Every row comes from one small tree of marks. The marks that hang from a mark follow it in brackets, in alphabetical order. Every link used is in the known rows. Which tree was each row made from?
In the rows, zero is written as 128.
Known rows
dipe(sezen(kogogi(fipi sufum) rosu(kulep))): [146 190  95 122 142 143 104  76 107  51 120 213  84 101 116 110 113 117
 164 134  86 119 167  49 116 162 167 174 146 161 150  72 170 145]
dipe(sezen(rosu)): [126 155 113 143  95 151 117 111 148  76 118 162 125 137 139 105 123 120
 149 149 101 132 141 106 142 150 173 171 151 127 139  91 147 133]
dipe(kulep(tutat) sezen(kogogi)): [144 140  88 121 123 134 109 109 163  55  95 181 127 145 117 127 129 102
 137 146  82 125 145  84 132 157 161 169 147 128 148  92 163 155]
gamug(tagug(zipopi(dani))): [124 143 111 142  78 152 121 122 132  74 129 178 151 130 113 121 100 128
 124 148 159 130 132 115 113 128 176 160 161 106 119 133 131  98]
kogogi(sufum): [138 151  98 121  91 140 124 112 122  84 142 154 119 137 113 103 135 108
 136 154 137 130 118 115 113 151 179 157 156 154 131 114 137 109]
sezen(kogogi(fipi sufum) rosu tutat): [153 163  94 121 122 148 119  66 123  53 137 200  86 103 126 107 120 119
 167 139  76 122 146  23 122 160 160 175 143 173 167  67 168 120]
vunod(tagug(gamug zipopi(dani kave kogogi))): [136 121 113 137 130 168 131 131 131  59 131 188 198  87  86 154 114 156
 126 133 192 116 134  88 136 140 152 150 164 107 156 158 119 100]
magad(baruf(pavug)): [118 115 101 135  97 145 127 125 129 105 140 126 144 140 105 108 109 109
 125 157 133 108 135 101 132 148 179 163 153 106 108 118 136  88]
dipe(kulep sezen(rosu tutat)): [125 153 106 153  85 152 115  92 168  66  91 178 109 134 144 106 116 120
 153 140  54 126 173  69 146 155 172 178 150 126 162  61 167 156]
gamug(tagug(zipopi)): [130 152 107 146  75 152 116 129 138  74 140 164 137 147 136 106 107 126
 120 158 151 126 132 129 111 131 189 164 160 131 120 129 137 101]
tagug(zipopi): [135 145 107 133 104 150 109 132 137  80 149 170 144 163 128 107 125 121
 121 154 149 130 115 115 109 136 188 160 155 127 126 122 127 117]
fipi(kogogi(sezen(rosu tutat(magad)) sufum)): [145 147 106 143 102 140 121  70 136  52 132 154 101 116 113 127 121 111
 151 152  92 109 141  31 106 160 150 170 133 163 159  73 156 122]
dipe(kulep sezen(kogogi tutat)): [129 139  89 141 113 139 109 105 166  59  85 177 122 142 133 116 124 116
 151 137  59 128 167  74 140 158 169 175 150 124 149  66 168 149]
rosu(sezen(kogogi)): [108 133  95 130 134 139 109 115 135  66 141 155 130 139 122 123 120 118
 144 144 121 155 121  80 117 148 176 157 158 103 132 120 138 134]
tagug(gamug zipopi(dani kave kogogi)): [133 137 119 132 133 162 120 129 119  71 138 198 205 115  80 146 127 155
 126 130 212 126 129  87 123 148 157 146 166 107 134 164 117 117]
vunod(tagug(gamug zipopi)): [128 149 103 147 100 163 120 143 135  60 146 178 140 120 126 121 106 133
 119 155 157 113 125 132 121 124 188 163 151 145 143 130 130 111]
dani(zipopi(kave kogogi(sezen sufum))): [164 140 104 117 139 150 132  94 112  62 122 165 161 110  98 144 142 132
 143 147 178 121 145  45 140 173 152 154 151 155 144 104 127  90]
rosu(kulep(dipe) sezen(kogogi tutat)): [ 91 135  84 112 142 134  94  90 153  47 157 171 128 135 137 133  99 117
 148 139  92 150 116  18 111 140 164 169 157 100 165 111 150 169]
tutat(magad(baruf)): [116 119 120 128 108 148 122 119 136  98 143 103 130 142  93 104 125 117
 124 149 153 109 125 148 117 151 173 162 146  87 107 123 123 107]
kogogi(fipi): [134 151 101 119 126 146 124 107 125  68 145 160 117 121  97 105 139 119
 131 152 131 122 140 102 115 153 180 159 158 151 117 117 136 115]
kulep(dipe(sezen(kogogi)) rosu tutat): [156 134  83  79 119 132 116  93 161  42 137 173 145 139 131 144 122  89
 142 165 110 136  94  84 126 147 135 179 140 121 168  98 155 163]
kogogi(sezen): [122 149 105 133 124 143 124 112 131  62 139 144 141 127 113 118 135 111
 132 158 124 134 129 100 124 155 174 154 155 156 124 109 138 112]
kulep(tutat): [134 133  99 112 104 138 120 113 161  71 154 165 132 144 109 117 130 104
 122 165 129 135 103  98 120 144 165 160 155 135 141 131 137 124]
sezen(kogogi rosu): [130 142 105 129 110 152 120 108 140  74 134 159 121 135 129 116 119 124
 156 142 107 136 124  79 131 145 157 163 154 131 144 102 148 118]
kave(zipopi(dani kogogi(fipi sezen sufum))): [152 159 111 108 159 143 131  93  93  42 141 200 131  93  68 134 136 113
 145 130 164 108 168  49 114 167 164 154 158 189 129 113 142  90]
dipe(kulep sezen(kogogi rosu)): [135 153 101 142 108 150 113 104 146  65  82 166 113 135 136 117 122 119
 158 132  73 124 169  85 141 156 164 171 149 127 148  70 164 149]
rosu(kulep(tutat)): [120 142  96 111 119 136 108 106 161  70 162 182 120 142  99 118 115 105
 121 160 126 136 111  76 109 141 169 158 161 128 142 135 141 143]
rosu(sezen): [103 138 102 134 117 141 113 116 140  74 149 149 129 139 121 113 121 116
 132 152 132 153 123  98 117 146 185 156 162 104 127 129 131 134]
kulep(dipe tutat(magad(baruf))): [128 113 111  92 110 141 119 103 151  75 161 108 142 143 100 124 125 102
 115 156 152 100  92 117 115 143 152 170 138  97 134 134 126 133]
rosu(kulep(dipe(sezen) tutat)): [122 152  93  98 118 131 101 105 160  53 144 176 139 141 121 127 119 101
 126 158 114 125 109  78 122 142 161 173 152 130 152 121 146 171]
vunod(tagug): [125 121  98 133  99 151 134 127 154  73 135 136 126 117 120 115 120 117
 130 158 118 122 124 121 133 138 171 161 160 131 145 116 133 100]
fipi(kogogi(sezen(rosu(kulep) tutat) sufum)): [121 152  94 135 109 138 111  62 138  54 147 199  95 111 131 132 108 108
 158 154  84 117 152   6 103 162 163 166 145 170 162  65 170 134]
dipe(sezen): [125 146 105 138 104 141 117 125 148  77 119 156 137 144 123 107 135 115
 135 154 116 133 136 130 135 151 181 166 154 126 123 107 139 127]
gamug(tagug(zipopi(dani kogogi(fipi sezen)))): [139 157 114 133 143 152 125 103  97  38 125 193 158  93  93 145 118 134
 129 140 159 110 169  54 109 158 162 157 161 142 123 137 147  88]

Which tree is each row?
[126 145  99 135 164 139 105  86 139  42 136 160 106 115  92 117 113 125
 141 136  94 140 143  34 107 153 163 170 147 106 142 110 144 144] : rosu(sezen(kogogi(fipi) tutat(magad)))
[155 153 104 106 130 144 126 112 111  63 153 187 107 122  87 108 142 118
 142 136 167 106 160  81 110 158 180 161 163 191 128 121 140  95] : kave(zipopi(kogogi(fipi sufum)))
[143 169 118 144 144 152 121  67 134  35 133 154 104  98  97 110 120 121
 143 145  83 119 160  31 122 158 154 171 140 161 152  83 152 127] : kogogi(fipi sezen(rosu tutat(magad)))
[160 128 108 110 153 157 130 101 127  67 131 171 153 110  81 136 144 149
 136 142 183 116 157  50 140 165 156 159 159 130 127 121 120  98] : dani(zipopi(kave kogogi(fipi)))
[132 151 111 145 113 150 121 126 120  56 130 164 158 133 130 134 119 129
 127 153 159 116 148  84 114 152 172 158 163 152 128 138 147  92] : gamug(tagug(zipopi(kogogi(sezen))))
[167 151 113 124 131 160 133  79 112  60 121 172 148 103 113 143 132 136
 156 142 163 122 149  22 148 172 144 158 147 159 160  89 135  96] : dani(zipopi(kave kogogi(sezen(rosu) sufum)))
[151 135 120 129 140 164 131  90 132  59 122 159 162 109 113 147 130 143
 151 143 159 127 151  23 156 166 141 158 153 135 153  99 130 101] : dani(zipopi(kave kogogi(sezen(rosu))))
[159 134  97  78 103 137 124  92 159  55 158 128 136 137  90 132 123  90
 118 167 145 130  80  99 105 135 131 170 143 117 155 135 129 158] : kulep(dipe rosu tutat(magad))
[177 143 102 103 143 153 131  90 107  67 128 183 137 103  82 132 147 140
 142 141 185 111 154  48 132 170 158 159 153 151 135 111 126  93] : dani(zipopi(kave kogogi(fipi sufum)))
[146 134 110 115 144 144 137  89 105  62 124 167 183  91  73 149 146 124
 144 135 163 132 136  54 129 178 140 141 163 143 144 128 133  98] : zipopi(dani kave kogogi(sezen sufum))
[165 129 104 112 115 152 130 107 124  83 126 165 154 125  98 134 141 138
 142 143 189 123 134  64 139 162 155 157 156 129 142 119 121  93] : dani(zipopi(kave kogogi(sufum)))
[155 161 106 122 109 150 127 105  89  62 125 207 136 102  92 130 118 132
 133 136 175 106 159  70  99 154 167 161 161 142 128 140 145  88] : gamug(tagug(zipopi(dani kogogi(fipi sufum))))
[133 125  80  75 132 132 111  83 152  40 166 166 137 134 129 151 109  91
 138 162 127 156  82  52 109 143 140 169 147 101 169 120 147 170] : kulep(dipe rosu(sezen(kogogi)) tutat)
[120 146  94 122 163 140 110 100 120  51 144 171 114 118 109 121 123 120
 143 141 117 143 140  64 109 156 178 160 157 121 126 114 143 132] : rosu(sezen(kogogi(fipi)))
[139 140  87 121 104 138 118  97 140  70 134 177 116 137 126 111 125 113
 153 146  95 135 119  64 120 154 165 168 148 151 157  89 155 113] : sezen(kogogi(sufum) tutat)
[113 125 111 113 123 139 107 101 154  85 161 142 120 137  80 116 106 107
 114 154 147 112 119 102 103 148 163 163 146  82 127 136 133 134] : rosu(kulep(tutat(magad(baruf))))
[151 175  97 118 141 140 126  84  95  47 142 173 110 100  99 110 143 104
 136 153 124 116 149  80 109 169 179 157 149 201 125  93 149 107] : kogogi(fipi sezen sufum)
[141 150  96 128  94 147 119  82 140  68 134 183 103 127 141 109 114 118
 167 141  79 135 125  41 128 152 156 172 143 154 172  76 164 119] : sezen(kogogi(sufum) rosu tutat)
[118 117  95 136 116 136 121  96 158  55 142 164 131 131 125 136 133 112
 141 163 101 118 137  53 114 160 168 163 148 152 137  84 153 114] : fipi(kogogi(sezen(tutat)))
[158 184 112 137 134 148 123  56 113  37 131 166  90  90  98 106 122 114
 149 144  85 115 156  29 115 163 156 171 135 184 159  74 157 123] : kogogi(fipi sezen(rosu tutat(magad)) sufum)
[132 131 111 143 117 168 128 123 137  57 136 190 185  85  92 138 102 147
 121 141 177 123 128 114 134 128 167 152 158 115 146 135 115 108] : vunod(tagug(gamug zipopi(dani kave)))
[143 120 100 131 104 140 121 108 146  88 114 118 126 137  67 118 105  96
 107 151 114  93 148  84 119 148 160 166 144  96 122 123 141 123] : dipe(kulep(tutat(magad(baruf(pavug)))))
[142 131 112 139 102 157 123 125 138  76 133 161 177 129 115 127 122 149
 126 144 179 124 141  98 123 148 165 155 174 121 132 153 132  94] : gamug(tagug(zipopi(kave kogogi)))
[150 138 105 111 140 153 127 115 120  69 130 174 125 127  95 131 141 136
 136 147 172 109 154  55 128 157 165 166 153 132 124 121 128  99] : dani(zipopi(kogogi(fipi)))
[131 131 116 128 139 156 117  72 137  67 138 149  99 110 106 110 109 128
 155 134  92 103 154  55 123 160 152 179 133 106 143  78 155 117] : sezen(kogogi(fipi) rosu tutat(magad(baruf)))
[119 165  80 120 161 132  96  67 117  43 151 215  86 104 110 117 101 114
 153 136  88 144 150   4  97 161 178 167 153 136 156  91 164 151] : rosu(kulep sezen(kogogi(fipi sufum) tutat))
[129 131  87  79 113 134 116  84 154  48 173 159 137 135 129 142 111  89
 126 170 139 154  84  69 108 141 153 167 150 101 164 126 138 172] : kulep(dipe rosu(sezen) tutat)
[136 110 109 130 120 158 128 138 137  71 125 174 167 124 106 146 115 132
 128 141 153 116 127  75 122 139 156 157 163  93 156 145 127  93] : vunod(tagug(zipopi(dani kogogi)))
[124 135 107 136 112 146 124  95 139  61 141 155 121 125 130 136 129 114
 147 158 114 116 140  64 116 158 163 159 148 156 133  88 149 117] : fipi(kogogi(sezen(rosu)))
[108 135 108 147 119 140 108 103 158  65 140 137 122 140 105 110 110 120
 131 146 108 152 125  68 113 144 171 166 152  88 142 123 132 146] : rosu(sezen(tutat(magad)))
[123 175 101 137 114 144 112  64 131  54 145 194 100 109 130 113 103 110
 155 149  78 133 146  20 118 158 166 165 149 170 172  72 167 134] : kogogi(sezen(rosu(kulep) tutat) sufum)
[124 133 102 130 113 140 114  86 158  61 146 144 116 132 105 119 101 108
 133 157 117 163 120  71 106 146 156 169 149  74 153 111 136 158] : kulep(rosu(sezen(tutat(magad))))
[143 163 105 138 166 163 126 123 100  26 139 194 148  84 107 145 124 140
 124 146 161  91 162  70 117 154 173 159 152 183 146 130 145 103] : vunod(tagug(gamug zipopi(kogogi(fipi sezen))))
[123 147 116 132 118 157 117 143 113  73 139 200 179 132  92 141 122 143
 126 134 199 120 127  91 114 139 165 153 160 111 130 164 125 117] : tagug(gamug zipopi(dani kogogi))
